Known rows, with every way that one mark hangs from another
(j_766 (j_572 (j_279 j_407))): [ 1.89  1.64 -1.50 -0.07  2.33 -1.46  0.00  0.58  0.43 -0.45  1.07  1.76
  3.36 -1.01  0.90 -1.13 -0.56 -1.62  1.13 -1.07  0.78 -0.32 -0.05]
(j_407 (j_279 j_572) (j_592 j_655)): [ 0.69  1.14  0.03  0.98 -1.90 -4.90  1.90  0.24 -1.13 -0.70  3.02  0.30
  2.86  0.24  1.13 -1.77  0.83 -0.81 -0.04  0.75 -1.25  0.63  1.27]
(j_572 j_279 (j_447 j_930) j_730): [ 3.47 -1.00 -2.67  2.48  3.13  4.30 -0.55  2.64 -0.62  0.24  3.18  0.41
  1.45 -1.73  1.00  0.37  0.94 -0.72  0.04 -0.91  0.85 -2.26 -0.41]
(j_730 (j_572 (j_279 j_407) j_447)): [ 2.19  1.79 -1.40  0.37  3.58 -0.29 -0.50  1.28 -0.56 -1.86  2.95  0.89
  2.78 -0.83  0.49 -1.22  0.38 -2.59  0.70 -0.24  1.60 -0.96 -0.93]
(j_572 (j_279 (j_407 j_592)) j_730): [ 1.73  1.52 -2.18  1.08  0.54 -3.77 -0.03  1.10  0.38  0.02  3.13  0.36
  3.20 -0.58  1.15 -1.22 -0.31 -1.43  0.50  0.36 -0.52 -1.71 -0.26]
(j_407 j_279): [-0.35  0.63  0.59  0.38 -1.51 -1.79  2.13  0.94 -1.19  1.02  1.44  0.94
  1.08 -0.73  1.29 -1.57  0.64 -0.24  1.05 -0.62 -0.72 -0.29  1.16]
(j_407 (j_279 (j_572 j_447 j_730)) (j_592 j_655)): [ 3.29  1.20 -1.05  2.96 -0.97 -2.50  0.45  1.44 -1.51 -0.32  4.94 -0.35
  2.48 -0.06  1.34 -0.62  1.22 -0.52 -0.99  0.61 -0.28 -1.20 -0.35]
(j_730 (j_572 j_447)): [ 0.84  0.27 -0.20  0.97  2.24  1.87  0.34  1.65 -1.44 -1.62  2.87  0.42
  0.33 -0.93  0.36  0.46  0.86 -1.03  0.61 -0.14  0.77 -0.22 -0.10]
(j_730 (j_572 j_279 j_447)): [ 1.62  0.66 -1.72  0.80  3.54  2.13 -0.38  1.41 -0.45 -1.20  1.82  0.98
  1.75 -1.18  0.53 -0.25  1.09 -1.99  0.78 -0.10  1.81 -0.83 -0.28]
(j_730 (j_572 (j_279 j_407))): [ 0.95  2.04 -1.07 -0.58  2.66 -1.63 -0.20  0.65 -0.22 -1.17  1.68  1.11
  2.78 -0.60  0.29 -1.76  0.14 -2.22  1.30 -0.32  0.55 -0.27  0.08]
(j_279 (j_572 (j_447 j_930))): [ 2.49 -1.26  0.06  2.35  2.32  3.47  0.72  2.36 -2.22 -1.18  2.79  0.02
  1.44  0.06  0.17 -0.24  0.55 -0.87 -0.47 -0.61  0.22 -0.13  0.14]
(j_279 (j_572 j_447 j_730)): [ 3.01  0.14 -0.16  3.49  1.30  2.58 -0.41  2.23 -1.52  0.53  2.12 -0.48
  1.33  0.68 -0.04  0.43  0.60 -0.44 -0.71 -0.24  0.98 -1.54 -0.89]
(j_447 (j_572 j_279) (j_930 j_533)): [ 2.01 -1.59 -1.44 -0.51  3.40  5.73 -0.11  1.95  0.18 -2.03  1.99  0.72
  1.12 -1.99  1.75 -0.98  1.14 -1.77  1.67 -1.02 -0.92 -0.52  2.52]
(j_572 (j_279 j_407) j_730): [ 2.02  1.35 -1.58  1.19  1.09 -1.49 -0.33  1.20  0.24  1.02  1.84  0.48
  2.72 -0.30  0.59 -1.00 -0.04 -1.14  0.60 -0.39  0.31 -1.95 -0.60]
(j_655 j_592): [-0.74 -0.60  0.07  0.51 -1.36 -1.57  1.08  1.61 -0.53 -0.57  1.40  0.27
  1.22 -0.97 -0.06  0.58  1.13 -0.22  0.40  0.50 -0.16 -0.20  1.33]
(j_533 j_930): [ 0.07 -0.91  0.68  0.51  0.20  2.10  1.92  1.70 -1.39  0.19  1.48  0.13
  0.66 -0.67 -0.13 -1.01  0.03 -0.26  0.73 -0.02 -1.01 -0.16  1.94]
(j_279 (j_407 j_592) j_572): [ 0.67  1.41  0.59  1.00 -0.28 -4.65  1.25  0.80 -1.28 -1.35  2.79  0.08
  3.27  1.16  0.28 -1.94 -0.67 -1.53  0.05  0.65 -1.13  0.47  0.42]
(j_572 j_447 j_730): [ 1.97 -0.44 -0.76  2.79  0.69  1.94  0.15  2.23 -1.13  0.50  2.97 -0.29
  0.34 -0.69  0.71  1.11  0.65 -0.04 -0.12 -0.33  0.71 -1.90 -0.72]
(j_730 (j_572 j_279)): [ 0.35  1.00 -1.39 -0.18  2.67  0.86 -0.17  0.84 -0.08 -0.56  0.45  1.04
  1.70 -0.99  0.40 -0.77  0.93 -1.60  1.46 -0.19  0.66 -0.19  0.77]
(j_407 (j_279 (j_572 j_447))): [ 2.00  0.88  0.85  2.17  0.09  0.13  1.31  1.58 -1.83  0.39  1.94  0.45
  2.11  0.44  0.75 -1.81  0.89 -1.10 -0.08 -0.42  0.78 -0.72 -0.08]
(j_572 j_279 j_447 j_730): [ 2.67 -0.02 -2.24  2.52  2.09  2.20 -0.54  2.01 -0.01  0.98  1.87  0.26
  1.75 -0.91  0.75  0.49  0.89 -0.88  0.08 -0.18  1.53 -2.61 -0.91]
(j_447 j_572 j_930): [ 1.16 -1.60 -0.51  0.54  2.09  2.81  0.68  2.01 -0.83 -1.79  2.71  0.76
  0.02 -1.07  1.37  0.12  0.59 -0.35  1.37 -1.17 -1.50  0.42  2.19]
(j_279 j_407 j_572): [ 1.06  1.13  1.14  1.04  0.25 -2.34  0.92  0.89 -1.36 -0.26  1.38  0.11
  2.69  1.40 -0.21 -1.87 -0.44 -1.32  0.15 -0.12 -0.20  0.22  0.07]
(j_447 (j_572 j_730)): [ 1.62 -0.19 -0.76  1.69  1.03  1.92 -0.45  1.85 -0.19 -0.10  2.00  0.12
 -0.14 -0.47  1.11  0.73  0.70  0.08  1.11 -0.66 -0.74 -1.05  1.13]
(j_730 (j_572 (j_447 j_930))): [ 1.71 -0.82 -0.56  0.86  3.30  3.90  0.31  2.33 -2.02 -2.44  4.13  0.51
  0.09 -1.80  0.48  0.41  0.96 -0.80  0.54 -0.84  0.01  0.08  0.30]

Rows
[ 3.74 -1.42 -2.16  1.66  3.20  6.97 -0.57  2.86 -0.68 -0.55  3.54 -0.15
  1.10 -2.41  1.26  0.13  1.22 -1.07  0.10 -0.83  0.37 -2.55  0.04] => (j_572 j_279 (j_447 (j_930 j_533)) j_730)
[ 2.31 -1.76 -1.54  0.44  3.11  5.82  0.56  2.32 -0.75 -1.48  2.94  0.28
  1.44 -2.31  1.25 -0.48  1.06 -1.77  0.41 -0.62  0.42 -1.40  0.61] => (j_572 j_279 (j_447 (j_930 j_533)))
[ 0.66  2.26 -1.58 -0.67  2.09 -3.88  0.09  0.53 -0.07 -2.19  2.93  0.99
  3.24 -0.88  0.93 -1.87 -0.02 -2.49  1.17  0.52 -0.40 -0.06  0.35] => (j_730 (j_572 (j_279 (j_407 j_592))))
[ 1.84  1.97 -1.88  0.31  2.99 -2.65 -0.12  1.11 -0.39 -2.84  4.25  0.89
  3.30 -1.05  1.05 -1.35  0.12 -2.78  0.58  0.57  0.76 -0.65 -0.62] => (j_730 (j_572 (j_279 (j_407 j_592)) j_447))
[ 2.49 -1.29 -1.15  1.55  2.13  3.91 -0.42  2.58 -0.79 -0.84  3.32  0.27
 -0.37 -1.26  1.29  0.71  0.79  0.24  1.05 -1.42 -1.56 -0.73  1.62] => (j_447 (j_572 j_730) j_930)
[ 3.46 -1.26 -2.12  0.64  3.47  6.80 -1.21  2.46  0.24 -1.14  2.68  0.33
  0.68 -2.19  1.70 -0.26  1.33 -1.05  1.26 -1.27 -0.95 -1.63  1.89] => (j_447 (j_572 j_279 j_730) (j_930 j_533))
[ 2.63 -0.18 -0.75  1.79  0.16 -1.43  1.58  1.58 -2.14 -2.13  5.57  0.17
  2.53 -0.75  1.53 -1.23  1.15 -0.92 -0.59  0.18 -0.95  0.25  0.72] => (j_407 (j_279 (j_572 (j_447 j_930))) (j_592 j_655))
[ 2.57 -1.13 -1.06  1.36  3.05  3.92  0.57  2.22 -1.42 -1.70  3.46  1.21
  0.70 -2.16  1.20  1.00  0.22 -0.25  0.34 -1.65  0.27  0.10  0.27] => (j_766 (j_572 (j_447 j_930)))
[ 2.85  1.29 -3.04  0.92  1.29 -4.01 -0.98  0.86  1.08 -1.90  4.57  0.27
  3.12 -0.72  1.91 -0.31  0.24 -1.55  0.77  0.48 -0.86 -1.20  0.65] => (j_447 (j_572 (j_279 (j_407 (j_592 j_655))) j_730))
[ 4.44  0.12 -0.28  3.07  2.40  2.10 -0.51  2.68 -2.27 -0.75  4.71 -0.46
  2.04  0.20  0.09 -0.60  0.03 -0.82 -0.85 -1.06  0.03 -1.28 -1.12] => (j_279 j_407 (j_572 (j_447 j_930) j_730))
[ 0.44  1.35  0.65  1.11 -1.39 -3.52  1.88  0.81 -1.39 -0.06  1.95  0.64
  2.59  0.49  1.13 -2.51  0.49 -1.07  0.43  0.30 -1.17  0.32  1.24] => (j_407 (j_279 j_572) j_592)
[ 2.88  1.29 -2.51  2.08  1.47 -2.51 -0.27  1.72 -0.02 -0.63  4.41  0.19
  3.30 -0.85  1.45 -0.71 -0.08 -1.75 -0.11  0.35  0.61 -2.42 -1.22] => (j_572 (j_279 (j_407 j_592)) j_447 j_730)
[ 3.68  0.23 -2.82  1.99  2.58 -0.49 -0.31  2.39 -0.67 -1.41  5.72  0.29
  2.98 -1.58  1.56 -0.67  0.03 -1.57 -0.21 -0.26 -0.17 -2.10 -0.89] => (j_572 (j_279 (j_407 j_592)) (j_447 j_930) j_730)
[ 2.94 -0.71 -1.24  0.18  3.08  3.40  0.49  2.10 -0.86 -2.10  4.14  0.36
  2.45 -1.97  1.26 -1.50  0.26 -2.35  0.31 -0.75  0.23 -1.54  0.01] => (j_572 (j_279 j_407) (j_447 (j_930 j_533)))
[ 5.34  0.68 -2.94  1.85  4.42  2.94 -1.40  2.33 -0.46 -0.95  4.20  1.28
  2.68 -2.25  1.24 -0.06 -0.16 -1.16  0.16 -2.02  1.14 -1.82 -1.25] => (j_766 (j_572 (j_279 j_407) (j_447 j_930) j_730))
[ 2.17  1.45  0.54  2.30 -0.77 -0.10  0.43  1.39 -1.47  1.97  1.21  0.22
  1.70  0.49  0.49 -1.77  0.86 -0.14  0.15 -0.79 -0.35 -1.09  0.43] => (j_407 (j_279 (j_572 j_730)))
[ 2.96 -0.42  0.34  1.13  1.82  1.33  0.98  2.25 -2.27 -3.53  5.70 -0.57
  2.58 -0.55  0.95 -1.67 -0.12 -2.15 -0.55  0.06 -1.18 -0.28  0.26] => (j_279 (j_407 j_592) (j_572 (j_447 (j_930 j_533))))
[ 0.90  1.11 -0.08  0.84 -0.82 -6.02  1.24  0.27 -0.97 -2.02  3.83 -0.27
  3.46  0.98  0.40 -1.18 -0.33 -1.33 -0.34  1.10 -1.25  0.74  0.39] => (j_279 (j_407 (j_592 j_655)) j_572)
[ 4.18  1.95 -2.98  1.87  2.80 -1.43 -1.11  1.63  0.27 -1.16  4.30  1.13
  3.50 -1.62  1.72 -0.10 -0.35 -1.60  0.09 -0.62  1.02 -1.83 -1.41] => (j_766 (j_572 (j_279 (j_407 j_592)) j_447 j_730))
[ 2.49 -0.37 -2.75  0.74  1.92 -2.95  0.91  1.38 -0.51 -3.03  6.15  0.47
  3.68 -1.60  1.64 -0.57  0.11 -1.97 -0.16  0.48 -0.25 -0.65 -0.25] => (j_572 (j_279 (j_407 (j_592 j_655))) (j_447 j_930))
[ 0.44  1.02 -2.05 -0.13 -0.10 -6.33  1.09  0.07  0.45 -1.60  3.54  0.52
  3.86 -0.60  1.28 -1.04 -0.13 -1.84  0.43  1.13 -0.60 -0.35  0.37] => (j_572 (j_279 (j_407 (j_592 j_655))))
[ 2.88  0.66 -1.81  0.26  4.66  1.73 -0.48  1.91 -1.17 -2.57  4.24  1.00
  2.50 -1.65  0.65 -1.31  0.43 -2.34  0.68 -0.94  0.87 -0.60 -0.47] => (j_730 (j_572 (j_279 j_407) (j_447 j_930)))
[ 4.27 -0.39 -1.93  1.29  3.15  4.43 -0.67  2.63 -0.78 -1.16  4.81 -0.10
  2.09 -2.06  1.19 -0.90  0.47 -1.69 -0.01 -0.96  0.21 -2.57 -0.60] => (j_572 (j_279 j_407) (j_447 (j_930 j_533)) j_730)
[ 3.22 -0.89 -2.61  1.39  3.45  4.21 -1.26  2.30  0.30 -0.44  2.20  0.87
  1.01 -1.44  1.44 -0.01  1.05 -0.67  1.21 -1.36 -0.58 -1.32  1.45] => (j_447 (j_572 j_279 j_730) j_930)
[ 0.26  1.22 -1.44  0.05  0.49 -4.96  1.11  0.61  0.26 -0.90  2.49  0.81
  3.72 -0.40  1.24 -1.84 -0.36 -2.09  0.87  0.61 -0.55 -0.62  0.38] => (j_572 (j_279 (j_407 j_592)))
[ 2.06  0.86 -0.39  1.83  0.11 -4.70  0.98  0.96 -1.39 -2.71  5.15 -0.45
  3.46  0.70  0.55 -0.63 -0.15 -1.70 -1.02  1.15 -0.12  0.05 -0.70] => (j_279 (j_407 (j_592 j_655)) (j_572 j_447))
[ 2.42 -0.42 -2.11  0.71  4.64  4.22 -0.40  2.06 -1.02 -2.06  3.02  1.08
  1.43 -1.94  0.68 -0.26  1.13 -1.77  0.79 -0.70  0.95 -0.57  0.16] => (j_730 (j_572 j_279 (j_447 j_930)))
[ 2.40  0.20 -2.20  1.47  2.42  2.18 -1.18  1.64  0.85  0.34  0.93  0.67
  1.44 -0.65  1.32  0.03  0.91 -0.84  1.30 -0.66  0.23 -1.73  0.94] => (j_447 (j_572 j_279 j_730))
[-0.51  0.64 -0.68  0.08 -2.59 -5.52  2.44  0.30 -0.83 -0.69  3.89  0.65
  1.81 -1.04  1.81 -0.95  0.83 -0.37  0.67  0.64 -1.71  0.32  1.49] => (j_407 j_279 (j_592 j_655))
